Each row was made from one small tree. The marks that hang from a mark follow it in brackets, in alphabetical order. Every link used is in the known rows. Write each row's tree.
Known rows
samidez{zulat{lige{gotokes{safu soreb{dusak sapad}}}}}: [ 0.25 -0.23 -0.06  0.18  0.15 -0.06 -0.03 -0.23 -0.26  0.19 -0.05  0.10
 -0.16 -0.19  0.06  0.20  0.03 -0.36 -0.15 -0.60  0.07 -0.09  0.00  0.27
  0.15 -0.27  0.01  0.31  0.25 -0.06]
safu{vakataf}: [ 0.11 -0.13 -0.06  0.13 -0.38  0.14  0.20 -0.02 -0.10  0.33 -0.09  0.33
 -0.19 -0.14  0.12  0.09  0.28 -0.30  0.13 -0.06 -0.03 -0.30 -0.16  0.08
 -0.10 -0.29  0.10  0.02  0.06 -0.11]
dinid{zulat}: [ 0.09  0.09 -0.16  0.20 -0.25  0.10  0.13 -0.16 -0.15  0.29 -0.09  0.36
 -0.27 -0.22  0.14  0.16  0.07 -0.10  0.12 -0.34  0.03 -0.10 -0.04 -0.14
 -0.10 -0.23  0.25 -0.08 -0.15 -0.07]
sapad{soreb{gotokes{lige safu{zulat}}}}: [ 0.28 -0.06 -0.06  0.21  0.00 -0.11 -0.19 -0.07 -0.27  0.15 -0.05  0.30
 -0.18 -0.05  0.20  0.11  0.28 -0.23  0.13 -0.32 -0.34 -0.21  0.07  0.27
 -0.16 -0.40 -0.10  0.19  0.18 -0.24]
samidez{zulat}: [ 0.08 -0.08 -0.09  0.15 -0.34  0.13  0.10 -0.12 -0.15  0.26 -0.08  0.29
 -0.16 -0.17  0.15  0.07  0.12 -0.09  0.15 -0.42  0.09 -0.16  0.02  0.00
  0.00 -0.30  0.38 -0.09 -0.12 -0.13]
vebubu{fimuko}: [ 0.04  0.08 -0.14  0.03 -0.25 -0.02  0.02 -0.17  0.00  0.27 -0.14  0.25
 -0.25 -0.04  0.13  0.13  0.34 -0.12  0.00 -0.28 -0.07 -0.15 -0.25  0.12
  0.11 -0.34  0.05 -0.03 -0.06 -0.09]
sapad{soreb}: [ 0.20 -0.02 -0.03  0.22 -0.13  0.06  0.05  0.01 -0.24  0.36 -0.07  0.37
 -0.13 -0.17  0.02  0.25  0.39 -0.15  0.26 -0.29  0.01 -0.23 -0.08  0.21
 -0.03 -0.35  0.15 -0.02  0.00 -0.05]
gotokes{lige safu{vakataf{vebubu}} soreb}: [-0.03 -0.30  0.29 -0.03 -0.36 -0.07 -0.01  0.12 -0.12  0.46 -0.05  0.09
 -0.34 -0.16  0.16 -0.21  0.19 -0.29 -0.09  0.17 -0.31 -0.32 -0.20  0.26
 -0.16 -0.24 -0.06  0.55  0.15 -0.13]
vakataf{lige safu{zulat} vebubu}: [-0.06 -0.28 -0.25 -0.04 -0.35 -0.03 -0.05  0.05  0.04  0.50 -0.17  0.08
 -0.68 -0.38  0.16 -0.07  0.00  0.11  0.09 -0.25 -0.18  0.06  0.19 -0.18
 -0.30 -0.21 -0.05  0.31  0.20  0.04]
dinid{zulat{lige{gotokes}}}: [ 0.17  0.09 -0.21  0.19  0.00  0.10  0.09 -0.16 -0.09  0.14  0.05  0.26
 -0.20 -0.23  0.07  0.28  0.15 -0.09  0.07 -0.47  0.00  0.05 -0.08 -0.10
 -0.11 -0.25  0.15  0.00 -0.03  0.14]
dinid{zulat{lige}}: [ 0.14  0.19 -0.13  0.18 -0.10  0.08  0.13 -0.11 -0.09  0.24  0.08  0.36
 -0.30 -0.26  0.07  0.27  0.06 -0.01  0.06 -0.53  0.10 -0.01  0.03 -0.09
 -0.22 -0.25  0.18  0.04 -0.15  0.07]
vakataf{lige safu{gotokes zulat}}: [ 0.14 -0.26 -0.19  0.05 -0.39  0.18  0.03 -0.08  0.13  0.31 -0.19  0.29
 -0.55 -0.08  0.23  0.05  0.26 -0.09  0.18 -0.22 -0.17 -0.09 -0.07 -0.25
 -0.31 -0.18 -0.11  0.22  0.17 -0.12]
safu{gotokes{soreb{sapad}} zulat{lige}}: [ 0.19 -0.11 -0.09  0.34 -0.11  0.26 -0.07 -0.12  0.07  0.28  0.04  0.50
 -0.33 -0.03  0.06  0.34  0.20 -0.24 -0.07 -0.40  0.05 -0.10 -0.23  0.08
 -0.18 -0.16 -0.06  0.35 -0.10 -0.16]
soreb{dusak gotokes}: [ 0.18 -0.07 -0.16  0.14  0.11 -0.03  0.17 -0.31 -0.37  0.16 -0.26  0.02
 -0.16 -0.06  0.12  0.17  0.29 -0.37  0.13 -0.32 -0.09 -0.21 -0.12  0.18
  0.17 -0.24  0.16 -0.12  0.35  0.00]
lige{gotokes{soreb{dusak}} zulat}: [ 0.02 -0.25 -0.13  0.20  0.22  0.02  0.14 -0.12 -0.28  0.12 -0.19 -0.04
  0.00  0.20 -0.01  0.11  0.07 -0.35  0.08 -0.17 -0.03 -0.07 -0.27  0.06
  0.13 -0.25  0.37 -0.09  0.24  0.10]
safu{vakataf zulat}: [ 0.12 -0.10 -0.23  0.25 -0.39  0.17  0.04  0.08 -0.01  0.29 -0.09  0.48
 -0.23 -0.09  0.14  0.13  0.09 -0.27  0.06 -0.13 -0.08 -0.21 -0.01 -0.07
 -0.24 -0.23  0.13  0.06 -0.05 -0.19]
safu{gotokes vakataf{lige vebubu}}: [-0.01 -0.39 -0.06  0.05 -0.45  0.13  0.09 -0.01  0.20  0.48 -0.11  0.08
 -0.55 -0.17  0.10  0.07  0.30 -0.12  0.01  0.16 -0.24 -0.14 -0.29 -0.12
 -0.18 -0.17  0.02  0.24  0.22  0.06]
gotokes{lige safu{vakataf} samidez soreb{dusak sapad}}: [ 0.08 -0.28  0.42 -0.16 -0.14 -0.29  0.04 -0.21 -0.28  0.30  0.00  0.18
 -0.18 -0.23  0.09  0.10  0.16 -0.60 -0.21  0.00 -0.13 -0.29  0.01  0.46
  0.09 -0.16 -0.20  0.43  0.39 -0.17]
zulat{lige{gotokes{samidez soreb{dusak}}}}: [ 0.15 -0.07  0.18 -0.03  0.27 -0.14  0.08 -0.18 -0.28  0.11  0.02  0.12
 -0.04 -0.12  0.03  0.37  0.32 -0.37  0.00 -0.29  0.00 -0.02 -0.06  0.23
  0.19 -0.04  0.21  0.20  0.28  0.27]
samidez{zulat{lige{gotokes{safu soreb}}}}: [ 0.25 -0.15  0.02  0.17 -0.05  0.05 -0.01 -0.07 -0.15  0.13  0.00  0.24
 -0.08 -0.06  0.19  0.07  0.18 -0.18  0.04 -0.46 -0.01 -0.13 -0.07  0.12
 -0.01 -0.27  0.19  0.31  0.03 -0.03]
samidez{zulat{lige{gotokes}}}: [ 0.16 -0.08 -0.13  0.14 -0.10  0.13  0.06 -0.12 -0.08  0.11  0.06  0.18
 -0.10 -0.18  0.09  0.20  0.19 -0.09  0.11 -0.54  0.06 -0.01 -0.02  0.03
 -0.01 -0.31  0.28  0.00  0.01  0.08]
lige{gotokes{safu}}: [ 0.19 -0.15 -0.11  0.09 -0.22  0.14  0.12 -0.25 -0.17  0.14 -0.28  0.12
 -0.19 -0.09  0.25 -0.02  0.44 -0.30  0.15 -0.17 -0.23 -0.26 -0.14 -0.01
  0.09 -0.30 -0.10 -0.01  0.19 -0.23]
soreb{dusak gotokes{lige safu samidez{zulat}} sapad}: [ 0.12 -0.24  0.14 -0.14 -0.02 -0.38 -0.05 -0.59 -0.38  0.07 -0.02 -0.03
 -0.17 -0.35  0.23  0.12  0.08 -0.38 -0.14 -0.45 -0.12 -0.09  0.23  0.38
  0.26 -0.27 -0.02  0.08  0.43 -0.20]
zulat{lige{gotokes{soreb}} samidez}: [ 0.05  0.00 -0.01  0.03  0.06  0.09  0.00  0.06 -0.16  0.13  0.12  0.25
 -0.05 -0.08 -0.10  0.22  0.45 -0.17  0.15 -0.45  0.17 -0.01 -0.21  0.12
 -0.01 -0.19  0.23  0.16 -0.01  0.26]
sapad{soreb{gotokes{lige safu{vakataf{vebubu}}}}}: [ 0.15 -0.31  0.04  0.08 -0.15 -0.27 -0.13 -0.02 -0.24  0.39  0.01  0.04
 -0.27 -0.30  0.16 -0.03  0.33 -0.25  0.03  0.04 -0.41 -0.27 -0.14  0.41
 -0.12 -0.40 -0.15  0.33  0.35 -0.07]
soreb{dusak gotokes{lige samidez} sapad}: [ 0.04 -0.16  0.19 -0.17  0.09 -0.28  0.07 -0.56 -0.37  0.14 -0.03 -0.04
 -0.16 -0.29  0.06  0.26  0.26 -0.44 -0.05 -0.29 -0.11 -0.07  0.05  0.46
  0.27 -0.24 -0.07  0.01  0.51  0.00]
vakataf{samidez{zulat}}: [ 0.02 -0.09 -0.18  0.03 -0.50  0.03  0.11 -0.14 -0.07  0.22 -0.17  0.25
 -0.23 -0.24  0.10  0.11  0.11 -0.01  0.34 -0.33  0.14 -0.11  0.09 -0.11
  0.00 -0.26  0.53 -0.24 -0.04 -0.08]
vakataf{safu{gotokes} samidez{zulat{lige}} vebubu}: [ 0.02 -0.30 -0.25 -0.08 -0.53 -0.05 -0.01 -0.16  0.12  0.34 -0.07  0.03
 -0.57 -0.51  0.20  0.01  0.21  0.14  0.21 -0.33  0.02 -0.01 -0.07 -0.22
 -0.22 -0.13  0.25  0.11  0.06  0.05]
fimuko{vebubu}: [ 0.16  0.05 -0.07  0.20 -0.23  0.16  0.07 -0.14 -0.12  0.34 -0.07  0.15
 -0.28 -0.23  0.15  0.12  0.35 -0.11 -0.03 -0.23 -0.16 -0.21 -0.16  0.01
  0.02 -0.29  0.14 -0.03 -0.04  0.02]

Which tree is each row?
[-0.12 -0.30 -0.14 -0.13 -0.54 -0.09  0.12  0.06  0.14  0.48 -0.16  0.02
 -0.57 -0.35 -0.02  0.08  0.13  0.03  0.23  0.13 -0.09 -0.02  0.03 -0.12
 -0.17 -0.22  0.23  0.08  0.33  0.20]
safu{vakataf{lige samidez vebubu}}
[ 0.09 -0.15  0.03  0.17  0.03  0.04  0.12 -0.18 -0.33  0.40 -0.19  0.18
 -0.22 -0.12 -0.05  0.21  0.13 -0.43 -0.01 -0.31  0.12 -0.21 -0.14  0.32
  0.18 -0.22  0.05  0.16  0.20 -0.07]
gotokes{soreb{dusak sapad}}
[ 0.01 -0.35  0.14  0.06 -0.04 -0.15  0.10 -0.11 -0.23  0.27 -0.04  0.03
 -0.18  0.04 -0.01 -0.04 -0.10 -0.50 -0.17 -0.06 -0.10 -0.24 -0.15  0.34
 -0.09 -0.38 -0.11  0.27  0.34 -0.21]
gotokes{lige{zulat} safu{vakataf} soreb{dusak sapad}}
[ 0.14 -0.29 -0.01 -0.07 -0.38  0.14  0.20 -0.18  0.05  0.34 -0.21  0.14
 -0.49 -0.12  0.20  0.01  0.45 -0.13  0.24 -0.15 -0.12 -0.18 -0.21 -0.11
 -0.18 -0.23 -0.14  0.18  0.29 -0.03]
vakataf{lige safu{gotokes}}
[-0.04 -0.13  0.03  0.09 -0.05  0.11 -0.19 -0.03 -0.12  0.23  0.01  0.27
 -0.28  0.00 -0.13  0.22  0.23 -0.42 -0.14 -0.35  0.01 -0.11 -0.19  0.12
 -0.04 -0.06  0.05  0.23  0.02 -0.13]
safu{gotokes{lige soreb{dusak sapad}} zulat{samidez}}
[ 0.22  0.01  0.09  0.04  0.05 -0.17 -0.01 -0.26 -0.17  0.09  0.10  0.35
 -0.13 -0.25  0.24  0.25  0.18 -0.18 -0.04 -0.33 -0.06  0.03  0.02 -0.02
 -0.01 -0.10  0.10  0.30  0.01  0.08]
dinid{zulat{lige{gotokes{safu samidez soreb}}}}
[ 0.17 -0.06 -0.07  0.26 -0.22  0.13 -0.04  0.01 -0.15  0.26 -0.21  0.45
 -0.26  0.03  0.26  0.00  0.13 -0.24  0.05 -0.24 -0.12 -0.26  0.00 -0.03
 -0.13 -0.19  0.07  0.28 -0.09 -0.31]
gotokes{safu{zulat} soreb}
[ 0.02 -0.34 -0.09  0.11 -0.48 -0.01 -0.05  0.08  0.17  0.39  0.07  0.23
 -0.37 -0.25  0.07  0.15  0.11 -0.04  0.08 -0.05  0.05 -0.09 -0.27 -0.07
 -0.21 -0.08  0.51  0.29 -0.04  0.12]
safu{gotokes{soreb} vakataf{samidez{zulat{lige}} vebubu}}
[ 0.14  0.03  0.09  0.06  0.08 -0.12  0.02 -0.20 -0.15  0.14  0.18  0.37
 -0.06 -0.24  0.10  0.37  0.15 -0.15  0.02 -0.34  0.06  0.12 -0.04  0.03
  0.01 -0.08  0.30  0.21 -0.04  0.26]
dinid{zulat{lige{gotokes{samidez soreb}}}}
[ 0.09 -0.15 -0.14 -0.02 -0.20 -0.26 -0.06 -0.21  0.01  0.24  0.13  0.17
 -0.35 -0.56  0.27  0.16  0.09 -0.11 -0.19 -0.12 -0.23  0.07  0.07 -0.15
 -0.12 -0.10 -0.02  0.26  0.09  0.09]
dinid{zulat{lige{gotokes{safu{vakataf{vebubu}} samidez}}}}
[-0.03 -0.26 -0.41  0.02 -0.26 -0.18 -0.21  0.05  0.03  0.29 -0.04  0.14
 -0.53 -0.29  0.14 -0.02  0.12 -0.04 -0.04 -0.20 -0.22  0.05  0.14 -0.15
 -0.25 -0.22  0.01  0.25  0.24  0.03]
soreb{gotokes{safu{vakataf{lige vebubu} zulat{samidez}}}}
[ 0.06 -0.12 -0.06 -0.04 -0.58 -0.02  0.00  0.04  0.05  0.17 -0.14  0.30
 -0.37 -0.12  0.18 -0.03  0.12 -0.25  0.16  0.03 -0.26 -0.25  0.12 -0.08
 -0.32 -0.25  0.00  0.10  0.15 -0.31]
gotokes{lige safu{vakataf{samidez} zulat}}
[-0.07 -0.18 -0.25 -0.17 -0.20 -0.34 -0.32 -0.22  0.23  0.22 -0.12  0.04
 -0.54 -0.24  0.27  0.11  0.16  0.05 -0.25 -0.13 -0.45  0.23  0.12 -0.15
  0.10 -0.17 -0.13  0.26  0.21  0.02]
vakataf{lige{gotokes{safu{zulat} samidez}} vebubu{fimuko}}
[ 0.11 -0.26 -0.05  0.17  0.13  0.06  0.10 -0.24 -0.32  0.30 -0.22  0.08
 -0.12 -0.10 -0.05  0.23  0.22 -0.51  0.00 -0.25  0.01 -0.16 -0.25  0.30
  0.28 -0.23  0.02  0.13  0.33  0.00]
lige{gotokes{soreb{dusak sapad}}}
[ 0.38 -0.05 -0.04  0.10  0.26 -0.46 -0.12 -0.30 -0.40  0.06  0.12  0.20
 -0.07 -0.34  0.21  0.39  0.21 -0.20  0.01 -0.66 -0.01 -0.05  0.29  0.31
  0.11 -0.23  0.21  0.09  0.27  0.05]
sapad{soreb{dusak gotokes{safu samidez{zulat{lige}}}}}
[ 0.13 -0.22 -0.13  0.05 -0.25 -0.15  0.02  0.17 -0.01  0.29 -0.27  0.27
 -0.44  0.01  0.06  0.14 -0.06 -0.31  0.11 -0.01 -0.12 -0.14  0.17 -0.11
 -0.21 -0.11  0.18  0.30  0.38 -0.04]
gotokes{safu{vakataf{lige samidez} zulat} soreb{dusak}}
[ 0.25 -0.09  0.24 -0.09  0.20 -0.43 -0.06 -0.32 -0.48  0.09 -0.03  0.05
 -0.08 -0.20  0.17  0.23  0.42 -0.40  0.07 -0.24 -0.29 -0.21  0.12  0.45
  0.17 -0.25 -0.06  0.11  0.48 -0.05]
sapad{soreb{dusak gotokes{lige safu samidez}}}
[ 0.06 -0.04 -0.26  0.17  0.26  0.02 -0.17  0.00 -0.20  0.16  0.08  0.25
 -0.17 -0.16 -0.21  0.38  0.12 -0.33 -0.11 -0.67  0.19  0.11  0.01  0.13
  0.02 -0.12  0.09  0.19  0.09  0.15]
safu{zulat{lige{gotokes{soreb{dusak sapad}}} samidez}}
[-0.23 -0.08 -0.41 -0.08 -0.36 -0.20 -0.32  0.25  0.29  0.42  0.09  0.24
 -0.56 -0.23 -0.06  0.12  0.05  0.11 -0.21 -0.22 -0.09  0.19 -0.01 -0.14
 -0.20 -0.22  0.13  0.22 -0.05  0.18]
safu{vakataf{lige vebubu{fimuko}} zulat{samidez}}
[ 0.00 -0.15  0.32  0.02 -0.18  0.09  0.08 -0.13 -0.21  0.38 -0.01  0.23
 -0.20 -0.09 -0.05  0.08  0.22 -0.31  0.04 -0.20  0.01 -0.21 -0.19  0.44
  0.02 -0.34 -0.05  0.31  0.11 -0.10]
gotokes{lige soreb{sapad}}
[-0.03 -0.16  0.44 -0.16  0.02 -0.20  0.06 -0.27 -0.33  0.29  0.01  0.12
 -0.15 -0.20 -0.05  0.24  0.17 -0.45 -0.09 -0.20  0.01 -0.12  0.00  0.47
  0.21 -0.14  0.02  0.27  0.29  0.00]
gotokes{lige samidez soreb{dusak sapad}}
[ 0.30 -0.25 -0.03  0.19  0.05 -0.08  0.02  0.05 -0.20  0.16  0.00  0.17
 -0.06 -0.07  0.13  0.12  0.05 -0.44 -0.12 -0.33 -0.04 -0.21 -0.08  0.17
 -0.02 -0.20  0.18  0.36  0.24  0.03]
samidez{zulat{lige{gotokes{safu{vakataf} soreb{dusak}}}}}
[-0.06 -0.17  0.38 -0.15 -0.14 -0.19  0.07 -0.21 -0.20  0.09  0.04  0.14
 -0.09  0.07  0.21 -0.06  0.14 -0.19  0.03 -0.04 -0.14 -0.11 -0.01  0.15
 -0.06 -0.27  0.15  0.18  0.09 -0.14]
gotokes{lige{zulat} safu samidez soreb}
[ 0.17 -0.01 -0.15  0.13 -0.07 -0.08 -0.06  0.10 -0.10  0.16  0.19  0.42
 -0.12 -0.21  0.05  0.15  0.19 -0.25 -0.04 -0.35  0.07 -0.04 -0.15 -0.07
 -0.21 -0.17  0.12  0.31 -0.07  0.13]
dinid{zulat{lige{gotokes{safu{vakataf} soreb}} samidez}}
[ 0.04 -0.34  0.18 -0.02 -0.31 -0.01  0.10 -0.13 -0.05  0.33 -0.12  0.12
 -0.28 -0.05 -0.10  0.20  0.26 -0.57  0.05  0.14 -0.06 -0.30 -0.38  0.27
  0.00 -0.13  0.05  0.21  0.38 -0.08]
safu{gotokes{lige soreb{dusak sapad}} vakataf{samidez}}
[ 0.16 -0.16 -0.22  0.16  0.10 -0.05  0.14 -0.46 -0.37  0.24 -0.23  0.02
 -0.23 -0.21  0.05  0.24  0.22 -0.42  0.04 -0.41 -0.01 -0.16 -0.10  0.31
  0.24 -0.31 -0.05 -0.09  0.42 -0.08]
soreb{dusak gotokes sapad}
[ 0.13  0.08 -0.07  0.02 -0.01 -0.09  0.06 -0.31 -0.10  0.08  0.15  0.30
 -0.14 -0.36  0.14  0.38  0.19 -0.09  0.03 -0.41  0.00  0.14  0.07 -0.09
 -0.02 -0.13  0.20 -0.01 -0.01  0.19]
dinid{zulat{lige{gotokes{samidez}}}}
[ 0.07 -0.16  0.36  0.06 -0.24  0.23  0.09 -0.07 -0.09  0.26 -0.06  0.23
 -0.18  0.17  0.09  0.05  0.46 -0.34  0.10  0.01 -0.17 -0.31 -0.46  0.19
 -0.06 -0.17  0.11  0.28  0.02 -0.11]
safu{gotokes{lige soreb}}
[ 0.13  0.14 -0.27  0.06 -0.05 -0.01 -0.04 -0.13 -0.11  0.04  0.09  0.26
 -0.24 -0.30  0.09  0.16  0.28 -0.07  0.03 -0.61  0.04  0.05  0.03 -0.22
 -0.13 -0.21  0.05  0.00 -0.09  0.05]
dinid{zulat{lige{gotokes{safu}} samidez}}
[ 0.33 -0.10 -0.02  0.06  0.19 -0.39 -0.02 -0.37 -0.47  0.13 -0.14  0.16
 -0.09 -0.25  0.23  0.30  0.42 -0.37  0.11 -0.30 -0.18 -0.21  0.11  0.31
  0.23 -0.21  0.03 -0.01  0.41 -0.07]
sapad{soreb{dusak gotokes{safu samidez}}}
[-0.03 -0.21  0.38 -0.12 -0.05 -0.24 -0.03 -0.24 -0.32  0.28  0.10  0.15
 -0.09 -0.26 -0.02  0.21 -0.03 -0.35 -0.13 -0.37  0.11 -0.05  0.13  0.43
  0.21 -0.16  0.28  0.25  0.16 -0.01]
gotokes{lige samidez{zulat} soreb{dusak sapad}}
[ 0.12 -0.13 -0.02  0.11  0.05 -0.03 -0.12 -0.23 -0.07  0.17  0.14  0.41
 -0.14 -0.24  0.05  0.42  0.14 -0.25 -0.07 -0.41  0.05  0.12  0.06  0.19
  0.03 -0.14  0.01  0.29  0.06  0.05]
safu{zulat{lige{gotokes{samidez soreb{sapad}}}}}
[ 0.05 -0.33  0.07  0.04 -0.16 -0.08 -0.04 -0.36 -0.20  0.24  0.04  0.30
  0.02 -0.30  0.10  0.24  0.13 -0.27  0.01 -0.32  0.14  0.01 -0.04  0.24
  0.29 -0.21  0.29  0.12  0.05 -0.01]
lige{gotokes{samidez{zulat} soreb{sapad}}}
[-0.10 -0.35  0.01  0.05 -0.54  0.05 -0.14  0.17  0.18  0.38 -0.07  0.22
 -0.44 -0.07  0.06  0.02  0.14 -0.21  0.06  0.30 -0.28 -0.16 -0.30 -0.08
 -0.29 -0.04  0.27  0.35  0.05 -0.06]
safu{gotokes{lige soreb} vakataf{samidez vebubu} zulat}
